In the rows, zero is written as 128.
Known rows, with every step that occurs:
tudasin > tedu > nupeg > sema > pivu > lirez: [120 155 222 116 109  70 117 114 119 124  92 101 113 142  99 150 116 127
 154 126 106 112 154  77 157 163 157 154 134 128 134  75 143 155 137]
gimu > sibo: [141 154 129 123 125 139 124 129 123 123 141 115 124 133 123 108 134 117
 127 132 126 121 140 137 141  81 115 113 120 118 108 129 120 139 125]
kadalud > pivu > gimu: [138 133 163 144 117 115 119 125 104 135 110  90 108 143 109 151 139 126
 174 123 118 119  78  82  93 111 120 106 148 129 116  67 134 126 122]
nupeg > desag > sema > tedu: [119 142 160 160 136 141 129 118 120 125  91 125 156 133  95 145 132 109
 152  99 103 107 151  93 121 209 166 158 141 135 106 111 174 150 133]
gimu > sibo > nupeg > sema > desag: [102 159 163 130 155 136 115 132 128 114 124 164 141 143 125 123 128 121
 142 135  84 115 137  95 115 103 120 159 129 123  93  67 125 130 135]
pivu > lirez > nupeg > desag > sema > tedu: [139 155 171 146 108 105 121 128 124 113  86 135 153 129  83 152 133 121
 148 107  95  82 180  51 149 223 204 154 170 136 133 146 199 156 127]
sema > pivu > kadalud: [126 125 197 140 102 133 129 123 131 147 113 101 121 142 106 126 112 123
 168 115 116 134 133 103 141 147 136 118 142 135 116 113 149 139 127]
sema > pivu > lirez > nupeg: [141 139 175 121  82  82 122 133 137 124 122 115 130 131 103 129 128 138
 154 132 108 104 140  61 166 151 166 137 146 136 144 144 163 160 125]
sibo > nupeg > sema: [113 143 142 131 144 127 122 127 121 111 122 184 132 141 135 127 138 137
 142 129  93 135 126 116 142 118 157 164 120 131 112  95 150 101 134]
tudasin > sema > tedu > desag > nupeg: [115 154 189 136 100 105 126 117 125 127  91 114 148 129 121  94 119 105
 167 125 121  86 118  52 101 172  92 125 134 126  85  75 165 147 120]
tedu > nupeg > desag > sema > pivu: [113 160 207 158 128 108 121 116 129 137  83 116 141 146 116 129 122 121
 140 104  64 113 170  87 149 203 146 137 139 140 104  96 152 162 146]
sibo > nupeg: [127 143 155 127 124 133 127 132 138 126 131 155 130 138 131 108 139 141
 128 133  96 121 123 110 148 128 138 137 120 137 135 118 141 111 133]
sibo > nupeg > desag > sema > tedu: [118 160 187 157 130 146 129 123 125 123  92 146 158 142 105 123 140 124
 156 104  72 101 144  79 139 206 175 167 136 145 111  92 186 130 139]
pivu > lirez > nupeg > desag > sema: [133 151 143 137 112  95 120 135 125 111  88 148 150 138 106 140 138 123
 115 117  81  95 181  77 153 191 204 132 155 128 138 149 179 140 125]
sibo > nupeg > desag > sema: [116 155 163 149 134 134 126 129 126 120  97 157 151 151 125 118 143 126
 122 114  69 115 153  96 142 168 171 147 124 134 117  99 168 113 138]
tedu > sema > desag: [105 127 170 128 137 137 124 127 144 136  98 152 153 114 100 157 115 112
 123 126 143 109 144  76  62 116 105 148 136 121 112 110 130 154 128]
gimu > pivu > lirez: [125 144 170 103 112 119 118 132  79 124 113 146 126 130 130 175 132 131
 129 124 128 118 109 140 107 117 149 128 128 131 135  98 148 133 126]
gimu > sibo > nupeg > desag > sema: [123 182 162 145 135 144 122 130 118 116 106 149 145 159 122  97 148 115
 119 119  62 107 169 105 150 126 159 128 119 124  99 100 158 127 135]
tudasin > sema > tedu: [118 130 151 126  97 120 132 123 135 120 112 123 146 120 106 121 130 112
 159 115 124  99 114  77 137 188 123 130 134 136 119 103 161 150 124]
desag > nupeg: [129 147 123 132 129 116 123 127 118 135 126 125 121 145 144  86 122 132
 130 130 101 125 116 135 112 135 110 124 135 121 111  89 118 116 130]
pivu > lirez > nupeg > desag: [145 152 142 120 117  88 119 136 124 115 104 145 132 136 117 136 131 136
 141 127  93 120 181  96 161 161 188 141 142 129 139 146 164 120 121]
sema > pivu > lirez: [129 131 186 113 101 101 124 127 142 131 128 105 131 135 101 146 114 132
 153 130 124 114 117 104 128 132 151 123 138 140 140 135 152 157 129]
pivu > lirez > nupeg > sema > tedu: [138 140 144 124 118  91 117 127 112 106 113 154 136 118  93 168 131 130
 174 123 119 105 147  71 157 177 184 170 168 131 126 139 181 145 122]
lirez > nupeg > desag > sema > pivu: [120 149 159 165 100  94 127 126 120 120  88 120 149 145 110 113 149 117
 146 104  75 106 169  51 167 200 179 163 137 136 113 112 177 163 130]
kadalud > pivu > lirez: [144 138 191 116 123 123 118 130 138 124 114 107 120 131  99 161 128 129
 154 135 148  99 105 126  95 109 143  94 142 133 129  96 129 128 123]
sibo > nupeg > sema > desag: [ 92 131 170 135 155 123 119 131 131 120 114 176 145 137 134 144 124 136
 142 130  87 122 132  91 105 143 131 172 132 132 116  58 133 119 138]
pivu > lirez > nupeg: [149 138 133 112 102  90 122 139 136 116 124 137 126 123 113 136 130 137
 126 134 118 105 158  85 150 141 166 127 151 127 152 163 153 133 121]
nupeg > sema > pivu > gimu: [109 127 143 149 116  90 119 116  87 130 115 113 124 154 114 158 127 125
 180 116  87 148  96  66 125 128 145 160 147 128 102  81 162 146 127]
kadalud > pivu > gimu > sibo > nupeg: [148 172 186 138 112 127 115 129 104 130 123  92 106 158 109 110 152 126
 172 134  87 109  86  62 118  61 115 103 136 126 103  61 136 116 124]
tudasin > dede: [123 130 115 129 142 123 127 121 141 135 122 117 139 126 105 117 118 138
 130 125 170 133 100 113 146 124 108 109 125 119 135 155 138 131 138]
sibo > nupeg > desag > sema > pivu > lirez: [116 158 220 139 108 111 124 127 144 124  97 135 155 160  99 135 128 133
 149 118  58 101 141  76 139 176 200 139 131 146 128 102 189 142 139]

Rows:
[111 130 150 121 131  87 112 137 125 111 105 163 144 123 111 172 115 132
 144 132 108 102 158  74 121 171 158 162 166 125 137 115 145 147 125] : pivu > lirez > nupeg > sema > desag
[117 150 168 124 122  82 115 121 115 128 116 124 126 158 115 129 108 134
 162 129  96 124 108 122 118 136 152 141 144 126  98  76 150 139 131] : desag > nupeg > sema > pivu > lirez
[122 150 135 146 144 117 119 116  98 124 116 136 130 141 119 121 121 125
 169 116 109 125 110 119 118 168 130 171 149 126  84  63 147 126 131] : desag > nupeg > sema > tedu
[152 159 187 130 124  94 115 135 122 116  91 118 120 138 103 144 146 131
 165 125 111 106 155  89 133 145 181 128 144 131 122  96 155 117 120] : kadalud > pivu > lirez > nupeg > desag
[107 145 167 132 137 120 119 124 121 144  93 144 147 132 114 123 106 115
 124 128 123 106 129  77  50 117  86 141 144 117  94  76 121 144 129] : tedu > sema > desag > nupeg
[112 153 183 165  99 103 123 122 112 140  89 114 144 172 113 123 137 129
 166 107  33 121 113  24 142 172 171 153 141 141 113  74 194 138 138] : sibo > nupeg > desag > sema > pivu > gimu
[125 141 183 128 114 149 122 128  67 142 100 137 116 140 135 154 134 118
 145 108 125 140 125 137 123 133 134 123 135 128 112  70 144 114 124] : gimu > pivu > kadalud
[115 131 169 120 123  98 119 123 120 119 119 137 136 143  98 167 117 128
 160 128 118 127 120 114 128 132 169 146 138 132 114 113 161 146 131] : nupeg > sema > pivu > lirez
[126 149 193 170  95 111 127 125 118 134  75 114 140 152 101 116 136 111
 159  97  69 116 185  43 178 210 186 139 157 133 110 102 187 146 126] : lirez > nupeg > desag > sema > pivu > kadalud
[124 125 153 143  93  92 124 121 110 146 124  84 125 147 117 137 126 129
 175 121  97 136  93  55 124 129 131 135 144 136 123 101 153 152 128] : sema > pivu > gimu
[123 180 227 159 110 150 124 125 126 138  89 116 141 175 101  94 135 110
 159 107  49 116 167  74 164 141 170 117 135 128  89  86 178 134 135] : gimu > sibo > nupeg > desag > sema > pivu > kadalud
[138 153 159 109  92  98 116 139  72 116 112 154 125 125 134 161 148 134
 129 125 112 107 134  98 140 132 160 141 140 132 144 121 160 134 122] : gimu > pivu > lirez > nupeg
[111 135 182 144 153 131 121 115 105 115 105 143 146 116 111 170 122 110
 176 124 150 116 141  88  92 143 134 172 132 127  79 123 173 148 124] : nupeg > sema > tedu > desag
[108 136 153 135 135 113 121 129 131 142 115 119 136 139 136 103 104 131
 133 130 101 110 116 106  81 158  84 134 148 125 113  53 101 136 133] : sema > desag > nupeg
[125 148 131 157 119 110 126 132 111 115  89 146 144 136 121 118 150 117
 122 108  83 107 180  71 159 192 179 151 141 127 125 124 163 137 127] : lirez > nupeg > desag > sema
[126 135 195 140 128 136 128 119 125 130 114 114 142 112 108 149 118 114
 168 127 153 102 139  78  91 143 117 149 131 132 104 147 162 151 123] : sema > tedu > desag
[125 136 106 140 128 100 120 129  94 106 117 164 127 127 131 134 146 128
 138 125 105 128 155  96 167 144 161 165 141 119 115 124 150 126 123] : lirez > nupeg > sema
[139 148 124 143 121 100 124 134 112 119 107 137 132 137 138 114 144 131
 140 118  90 131 179  90 170 160 164 156 129 128 123 130 157 121 123] : lirez > nupeg > desag
[130 146 190 130 123  94 115 126 107 104 101 149 146 111  96 179 122 121
 179 131 138  92 161  46 126 161 176 171 159 130 112 163 194 151 117] : pivu > lirez > nupeg > sema > tedu > desag
[122 144 149 173  84  74 121 123 102 131  84 101 141 159 108 126 147 116
 168 101  47 114 144   4 159 194 180 155 159 132 120 108 195 161 127] : lirez > nupeg > desag > sema > pivu > gimu
[134 165 180 134  87 107 120 127 113 139 137  94 120 165 115  97 138 130
 170 130  61 123 102  44 155  81 123 129 131 131 110  98 158 146 131] : sema > pivu > gimu > sibo > nupeg
[146 159 160 141 117 120 115 125  93 132 121  75 107 150 102 136 144 114
 173 127 116 117  94  83 105  68 103  90 150 119  95  68 123 137 119] : kadalud > pivu > gimu > sibo
[135 159 191 140 148 122 119 116 126 134  97 121 130 129 126 139 119 132
 173 110  86 124 182 103 155 198 135 155 142 141 106 112 149 137 141] : sema > tedu > nupeg > desag
[111 139 158 165 104  97 123 117 106 139  86  95 142 161 105 143 134 116
 165 101  65 126 118  48 124 175 165 144 149 134 108  84 180 159 131] : nupeg > desag > sema > pivu > gimu
[122 177 210 137 148 143 117 121 109 109 116 151 143 132 113 131 134 111
 180 134 111 101 144  73 119  93 131 167 120 125  68 115 174 139 127] : gimu > sibo > nupeg > sema > tedu > desag
[138 147 188 120  81  84 121 131 138 126 101 134 142 126  78 144 131 122
 146 127 132  96 157  37 131 116 167 145 143 127 126 171 184 167 120] : tedu > sema > pivu > lirez > nupeg
[136 159 198 126  96  80 119 127 126 127  83 139 147 138  81 148 132 120
 154 119 110 114 183  40 140 131 191 159 135 130 109 152 198 154 120] : tedu > sema > pivu > lirez > nupeg > desag
[135 186 191 164 124 126 114 126  94 126  87 109 125 172 101 121 158 113
 163 115  56 101 116  55 113 108 150 109 142 123  83  40 161 124 129] : kadalud > pivu > gimu > sibo > nupeg > desag > sema
[128 154 194 142 126 120 123 118 112 136 109 108 136 128 121 117 113 118
 171 128 131  98 127  83  83 146 103 148 140 130  86 108 153 144 125] : sema > tedu > desag > nupeg
[138 149 180 127  98  74 120 132 136 125 103 117 136 144 112 130 129 135
 166 122  82 118 170  66 170 160 190 156 138 138 128 129 179 147 126] : sema > pivu > lirez > nupeg > desag
[102 150 193 147 134  93 117 115  95 129 100 124 137 150 131 118 117 116
 161 130 110 125 122  88  90 115 119 161 125 123  62  74 151 142 127] : tedu > desag > nupeg > sema > pivu
[137 163 174 113 111  95 113 136  64 116  94 153 130 139 140 162 150 131
 145 115  92 124 162 107 151 155 189 157 131 131 125  94 175 122 121] : gimu > pivu > lirez > nupeg > desag
[119 132 155 152 118 142 132 120 129 124 108 118 147 120  94 145 131 112
 139 109 127  90 123  87 113 194 144 139 154 138 121 121 161 160 132] : desag > sema > tedu
[104 127 128 138 139 100 117 133 112 112 108 161 141 123 126 147 129 126
 142 126 102 113 154  69 129 169 135 180 153 124 120  87 132 141 126] : lirez > nupeg > sema > desag
[110 141 180 164 123 119 128 120 125 130  92 115 149 151 107 127 132 112
 143 105  87 119 146  92 130 180 168 146 127 137 104  94 166 160 136] : nupeg > desag > sema > pivu
[123 165 177 151  85 114 121 125 108 134 121 102 136 165 100 100 143 117
 147 120  48  98 102  26 147 118 140 118 147 130 112 104 172 159 134] : desag > sema > pivu > gimu > sibo > nupeg
[103 131 195 162  94  95 126 117 111 140  93  88 146 142 102 152 123 106
 152 118 106  97 107   8  85 143 130 124 150 131 105 125 184 182 126] : tedu > desag > sema > pivu > gimu
[102 144 174 117 122  89 106 137  65 111  95 176 140 125 131 197 135 127
 144 124 104 107 135  80 104 161 156 177 154 128 123  55 153 147 125] : gimu > pivu > lirez > nupeg > sema > desag
